Each row comes from the steps of one walk. Every step used is in the known rows, and no mark comes twice. Write the walk behind each row, first mark first.
Known rows
r/g/z/n/q: 0.919  0.675  0.088  -1.118  -3.488  -3.248  1.218  3.659  -2.176  -0.886  1.625  1.098  -1.993  0.873  -0.876  0.691  0.939  -0.247  2.260  -3.470  -1.001  -1.236  -4.498  -2.012  -0.685  2.678  -0.759  -1.214
r/g/u/y: -0.160  -3.393  -0.721  -1.535  1.617  -0.181  -0.841  1.742  0.599  -0.712  0.100  0.393  1.571  0.179  -0.967  0.552  0.190  -0.592  0.889  -0.750  -3.140  -0.808  4.932  -1.351  -2.012  1.425  -0.263  -2.268
z/g/u: -0.706  -1.753  2.150  -0.773  -0.002  0.064  1.028  1.146  -2.013  0.057  1.781  0.590  0.145  0.378  -2.061  1.176  2.190  -0.390  -0.941  -1.767  -1.433  -0.180  7.194  0.014  -0.759  -0.318  2.236  -1.193
z/n/q/g/e/f: -0.951  3.720  1.487  -0.384  -4.474  -3.050  -1.150  5.641  -2.942  0.011  0.455  1.628  -1.433  -0.865  1.184  0.590  -0.633  -1.399  4.168  -0.010  -0.814  -0.774  -2.595  -0.062  -0.830  -2.489  -0.462  -0.725
f/r/n/q/g: 0.742  0.086  -3.016  -1.871  -0.513  1.083  -0.831  -0.747  -1.846  1.225  0.487  -0.055  -3.000  -0.957  0.175  -1.057  1.202  -1.791  -0.609  -2.655  -0.343  -0.127  -2.281  -2.026  -2.548  -2.963  1.808  -0.501
z/n/r/y: 0.762  -0.136  1.690  0.527  -2.442  -0.571  -1.575  -2.640  -0.560  -0.143  1.735  1.475  -1.153  -1.083  -0.248  0.227  -1.642  -4.162  1.437  -0.315  -2.336  -0.798  -1.642  -2.757  1.565  -0.025  0.606  -0.952
z/g/e: -0.621  -0.853  3.747  -0.761  -0.775  -0.008  0.029  2.898  -1.698  0.448  2.633  -1.854  1.580  -0.151  -2.439  1.736  1.985  -0.287  1.624  -1.266  -1.297  0.413  5.524  1.365  -0.420  -0.547  1.293  -0.565
e/g/q: 0.782  -0.691  3.331  -0.669  -1.195  -4.068  -0.521  0.093  -3.837  1.217  0.821  -1.340  -0.140  3.551  -1.140  0.967  0.776  -0.609  1.253  -2.402  0.064  -0.689  1.683  -0.044  -1.426  -0.972  -1.221  -1.240
z/g/e/f/r/n/q: -1.199  1.737  -1.628  -2.998  -1.940  2.962  1.282  3.553  -1.694  -0.705  1.803  0.563  -2.661  -1.855  1.913  0.576  1.065  -0.875  1.143  0.574  -0.441  2.143  1.500  0.110  -2.945  -4.856  1.785  -0.297
g/e: 0.214  0.018  1.796  -0.031  -0.305  -1.534  -1.512  0.870  -1.348  0.131  2.041  -2.269  2.777  1.064  -1.784  0.424  -0.508  -0.870  4.050  -1.407  -1.750  0.483  4.216  1.465  -1.156  -0.626  1.370  -1.219
f/r/n/z/g: -1.528  -1.115  0.119  -2.222  -1.319  1.001  1.462  -1.230  0.913  -1.547  3.540  0.568  -3.118  -3.890  -1.019  1.486  3.194  -1.902  -0.463  -1.550  -2.096  2.171  0.139  -2.705  0.610  -1.793  3.744  -1.435
z/n: 0.935  1.299  2.881  1.290  -1.854  -2.834  -2.230  -0.360  -0.543  -0.499  2.365  -0.568  0.423  -0.242  -2.833  0.624  -0.040  -1.983  2.615  -1.634  -1.135  -0.171  1.670  -1.138  1.746  0.255  1.287  -1.318
r/g/u: 0.291  -1.836  -1.393  -0.891  0.512  -0.481  0.248  0.476  -1.198  -1.190  -0.060  1.328  -0.098  0.215  -1.370  0.982  0.293  0.786  0.184  -2.381  -3.961  -0.485  4.830  -0.478  -2.317  0.822  1.596  -1.781
u/n/q: 0.722  0.296  0.975  0.363  -1.397  -2.205  -1.182  0.524  -2.796  -0.152  2.297  0.053  -1.526  -0.427  -1.816  -1.256  1.010  -2.834  0.733  0.314  -0.155  -1.966  -0.778  -0.778  -0.171  -0.697  -1.794  -0.842
z/n/q/g/u/y: -0.964  -1.150  0.591  -1.071  -2.669  -1.649  -1.126  3.888  -0.995  0.927  1.491  1.924  -0.502  0.700  0.121  0.677  0.589  -2.899  2.457  -0.911  0.203  -3.424  -0.653  -2.323  -0.864  -0.342  -1.169  -2.323
u/y: 1.016  -1.396  2.684  0.095  2.194  -1.584  -2.929  -0.164  0.077  0.827  1.133  -2.749  3.165  0.435  -2.348  -1.749  0.104  -2.783  1.709  0.288  -0.313  0.504  3.793  -1.024  0.508  0.816  -0.641  -1.143
g/z/n/e/f/r: -2.110  3.530  -0.335  -0.971  -4.898  -4.610  -1.581  3.055  -0.158  0.271  2.578  -0.563  0.256  0.528  1.077  2.804  -1.434  -1.346  3.414  -1.362  -2.075  0.073  -3.942  -1.713  2.235  -2.612  3.595  -0.078
r/g/e/n: 0.371  -0.360  1.657  -1.484  0.481  -0.958  -2.390  4.287  0.461  -1.428  1.743  -1.708  0.668  -0.087  -0.889  2.317  0.261  -0.389  3.751  0.203  -3.083  1.115  4.957  0.685  -1.553  0.102  -0.537  -2.309
e/g/u/f/r/n/z: -2.968  -2.839  -3.105  -2.341  -2.116  -2.627  0.340  -1.564  0.179  -1.867  1.203  1.398  -4.441  -2.881  1.988  2.185  0.068  -1.575  1.888  -1.615  -5.470  1.256  -0.045  -3.518  -0.158  -4.490  2.298  -2.779
e/g: 0.003  -0.749  2.726  -0.532  -0.536  -2.628  -2.919  -0.758  -2.992  0.895  -0.073  -1.353  -0.619  0.864  -2.898  -0.728  0.712  -0.989  0.427  -2.006  -1.910  0.340  3.521  -1.395  0.934  -1.144  -1.346  -0.834
q/g/u/f: 0.008  -1.604  0.394  0.859  1.279  -4.242  -0.807  0.958  -2.162  1.280  -1.222  -0.496  0.005  -0.950  0.080  0.463  -0.142  -0.714  0.396  -1.615  -3.718  -0.695  3.109  -0.302  -0.695  -1.158  2.088  -0.931
e/y: 1.629  0.633  3.230  1.170  0.610  -2.242  -4.011  -0.727  -2.157  1.193  1.058  -1.004  2.897  -1.165  -2.077  -0.121  -0.627  -2.872  1.270  -0.160  -0.968  0.190  1.144  0.918  0.854  -0.325  -0.321  0.503
f/r/n: 0.861  0.076  -2.019  -0.741  0.967  0.759  -1.809  -3.136  0.691  -0.377  1.660  -1.502  -0.367  -0.699  -1.048  -0.207  -0.036  -1.676  0.718  -2.150  -1.559  1.750  2.333  -1.334  -1.204  -2.371  3.484  -1.352
z/g/u/f/r/y: -1.048  -2.833  -0.809  1.162  0.415  0.240  -0.247  -2.111  -0.974  0.702  2.825  0.040  -0.389  -3.105  1.834  1.965  -0.415  -1.349  -1.863  0.508  -3.703  0.565  4.735  -1.428  -0.576  -2.204  2.594  -1.463
q/g: 0.732  0.026  2.285  0.426  0.829  -2.824  -2.227  -0.154  -2.310  1.670  -0.675  -1.314  0.695  -0.383  -2.378  -0.887  0.956  -1.138  -0.229  -2.360  -1.542  -0.193  1.701  -0.596  0.004  0.033  1.150  -0.410
f/r/g: 0.356  -0.556  -1.828  -0.589  -0.065  0.958  -1.397  -1.166  0.201  -0.140  0.486  -2.162  -0.058  -0.982  -0.747  1.459  -0.360  1.141  -1.283  -2.490  -3.210  1.158  2.852  -0.992  -0.714  -0.127  1.813  -0.435
q/g/z: 0.023  0.245  2.144  -0.017  0.421  -5.384  -1.017  1.281  -2.309  1.915  -0.589  -1.780  1.481  1.540  -1.334  -0.478  0.941  -1.048  0.813  -4.086  -0.954  -0.024  -0.809  -0.664  -0.434  1.580  1.554  -1.150

Which walk is each row?
-2.200  -1.196  3.981  -1.482  -2.508  -1.219  1.862  2.777  -1.199  -1.148  4.044  -0.153  0.005  -2.074  -1.701  2.055  2.751  -1.026  2.858  -0.752  -2.225  0.948  2.096  0.047  0.674  -0.118  1.633  -1.296 | n/z/g/e
-0.844  -1.089  4.228  -0.891  -1.266  -1.746  1.463  0.507  -1.594  -0.792  2.922  0.274  -1.337  -2.708  -2.671  0.290  3.496  -1.599  -0.100  -0.715  -1.669  1.297  1.543  -1.572  1.994  0.835  1.376  -0.622 | n/z/g
1.271  -0.574  2.104  -0.606  1.290  -0.030  -2.906  -1.695  -0.483  0.099  1.337  -0.400  -0.633  -0.022  0.687  -0.885  -1.281  -4.887  0.939  2.065  -1.662  1.163  2.295  -2.011  0.378  -0.523  -0.678  -1.348 | e/n/r/y
-2.835  3.437  -0.130  -1.235  -5.095  -5.565  -2.008  4.353  -0.576  1.611  0.883  -0.169  -0.498  -0.399  1.415  3.219  -0.680  -1.097  2.215  -2.307  -2.455  -1.015  -5.869  -2.149  2.052  -2.937  3.463  0.152 | q/g/z/n/e/f/r
0.061  0.325  1.194  0.111  -1.609  -3.110  -1.508  1.796  -3.308  1.206  0.596  0.591  -2.309  -1.264  -1.474  -0.832  1.833  -2.624  -0.475  -0.602  -0.522  -3.008  -2.862  -1.298  -0.296  -0.961  -1.827  -0.709 | u/n/q/g
0.166  0.714  3.156  -0.522  0.499  -1.888  -3.184  2.869  -0.026  -0.550  3.049  -2.850  2.251  1.394  -0.937  1.347  -0.361  -2.091  4.994  0.715  -1.027  1.468  6.157  1.271  -0.765  -1.101  0.192  -2.441 | g/e/n
0.330  0.537  1.271  -0.189  -2.296  -4.517  -0.138  2.495  -0.120  -1.161  1.103  0.102  -0.230  0.201  -1.788  2.095  0.447  -0.025  2.327  -3.929  -2.607  -0.387  -1.978  -1.754  0.471  3.003  1.039  -1.901 | r/g/z/n
1.278  -1.330  0.778  -0.086  0.470  0.283  -1.208  -3.686  -1.716  0.751  0.518  0.288  -0.108  -0.296  -0.174  -1.771  -1.318  -3.679  -0.055  -0.077  -2.404  0.356  0.472  -1.824  -0.024  -0.062  0.565  -0.205 | n/r/y
-1.249  2.168  -1.273  1.074  -0.746  -0.404  -3.115  -1.714  -0.678  -0.161  2.105  -0.534  2.153  -1.802  2.746  0.190  -3.683  -1.793  2.864  1.766  -2.929  2.544  2.355  0.108  -1.828  -3.158  1.769  -1.883 | g/e/f/r/y
0.401  -0.800  -2.668  -2.372  -0.649  0.368  -1.869  -1.318  -0.052  0.588  2.979  -0.631  -0.829  -0.675  -1.888  0.724  1.017  -2.213  1.617  -1.647  -2.769  -0.422  -0.796  -1.797  -0.260  -4.045  4.119  0.177 | f/r/n/e
-2.558  -3.211  -0.620  0.377  -1.406  -1.078  1.557  -2.233  -0.389  -0.847  4.204  1.746  -1.862  -5.089  2.544  2.311  0.370  -2.132  -0.549  1.011  -4.676  1.050  1.232  -2.687  0.548  -1.648  2.962  -2.165 | n/z/g/u/f/r/y
1.430  -0.613  -2.066  0.236  1.854  -1.199  -1.663  -2.563  0.658  -0.084  0.718  -2.709  -0.836  -2.460  0.042  -0.067  -0.688  -1.750  0.782  -0.934  -3.064  2.206  1.354  -1.374  -0.336  -2.980  3.393  -0.605 | u/f/r/n
0.346  -1.545  2.704  -2.309  -2.755  -4.490  -0.515  2.040  -4.515  2.129  2.213  -0.367  -0.660  3.544  -2.032  1.810  1.957  -1.033  2.254  -1.979  -1.122  -2.861  -1.496  -0.416  -0.472  -2.607  -0.561  0.290 | n/e/g/q
-1.139  -0.653  1.805  -2.293  -1.348  -2.238  -0.532  4.156  0.981  -3.025  3.172  0.016  -0.878  -1.983  -0.139  2.652  1.005  -1.123  5.085  0.706  -4.075  1.695  1.398  -0.629  -0.541  0.645  -0.237  -3.014 | r/g/e/n/z
1.368  0.836  2.409  -0.949  0.421  -1.991  -2.610  3.046  -3.004  1.351  0.785  -0.837  -1.731  0.651  -0.687  -1.324  1.608  -2.759  0.691  0.276  0.806  -0.178  0.977  -1.051  -0.737  -0.764  -1.822  -0.966 | e/n/q/g
0.054  0.235  1.842  -1.324  -4.253  -5.132  -2.368  5.040  -1.117  0.562  2.543  1.854  0.741  -1.434  -2.021  4.146  0.665  -2.033  3.647  -2.295  -3.572  -3.281  -7.885  -1.083  2.179  0.760  0.151  0.723 | r/g/z/n/e/y
-0.216  -1.997  -2.851  1.917  0.892  -1.344  -1.791  -4.165  -0.588  0.334  2.320  -0.419  0.912  -1.891  2.427  0.741  -2.958  -1.973  0.557  0.359  -4.157  0.612  3.387  -1.377  -1.299  -2.263  2.739  -2.151 | g/u/f/r/y
-0.529  1.526  3.032  0.624  -2.470  -6.365  -1.373  2.335  -1.101  1.038  0.623  -0.523  0.524  0.774  -1.461  1.428  0.617  -1.534  2.400  -4.309  -0.978  -1.094  -2.934  -1.604  1.140  1.584  1.644  -1.879 | q/g/z/n
1.781  -1.167  -1.293  0.172  0.262  -2.414  1.151  0.352  -0.656  0.398  0.627  -3.238  -0.026  -0.051  2.130  3.267  -0.868  1.612  -0.227  -1.773  -2.720  0.500  -0.016  0.363  -2.171  -0.475  1.885  -0.129 | u/f/r/g/q
0.583  -0.296  -0.865  1.561  0.478  0.128  -3.283  -5.262  -0.705  0.804  2.918  -1.242  1.500  -1.319  -0.043  -0.762  -1.789  -2.338  -0.076  -0.282  -1.972  1.153  2.119  -1.638  -0.496  -1.015  1.650  -1.597 | f/r/y
-2.034  -3.873  1.204  -3.129  0.410  -0.120  2.063  1.718  1.341  -2.077  3.041  3.102  -1.456  -2.771  -1.210  0.515  3.728  -3.739  1.810  0.183  -2.077  0.261  2.168  -3.064  -0.588  -0.278  1.639  -3.297 | r/n/z/g/u/y
-2.671  2.337  -2.138  0.523  -3.366  -1.603  -2.766  1.550  -2.181  0.578  1.665  1.879  -1.490  -3.576  4.070  0.683  -2.130  -3.035  1.401  2.538  -2.275  -1.355  -4.076  -0.954  -2.312  -4.431  -1.249  -1.989 | u/n/q/g/e/f/r/y
-2.326  -1.685  -0.106  -1.139  -2.519  -4.253  -1.662  3.097  -1.709  1.145  1.675  2.417  -1.023  -0.715  -1.829  2.691  1.820  -2.374  1.127  -1.106  -4.089  -5.420  -1.109  -1.159  0.146  -2.942  1.601  -1.084 | q/g/u/n/e
-0.412  1.314  -1.698  0.037  -0.981  -1.337  -3.495  -2.176  -1.682  1.004  2.471  0.828  0.405  -2.411  0.952  -0.817  -1.885  -2.813  0.866  2.325  -3.526  0.597  -1.217  -1.985  0.495  -3.920  2.196  0.402 | n/e/f/r/y
-0.567  2.930  -3.234  -2.189  -0.752  -2.473  0.191  1.905  -2.230  0.798  -1.439  0.576  -2.641  -0.098  2.968  -1.609  -0.055  -1.628  0.193  -2.239  -0.183  1.681  -4.947  -1.907  -2.934  -2.614  2.085  -0.797 | e/f/r/n/q/g/z
-0.420  -2.334  -0.199  -1.613  0.224  -0.712  -0.732  2.821  -2.272  1.776  0.170  0.727  0.515  1.481  0.210  -1.337  0.913  -2.375  0.888  -0.716  0.207  -2.419  1.448  -1.361  -2.410  -0.355  -1.281  -1.489 | n/q/g/u/y
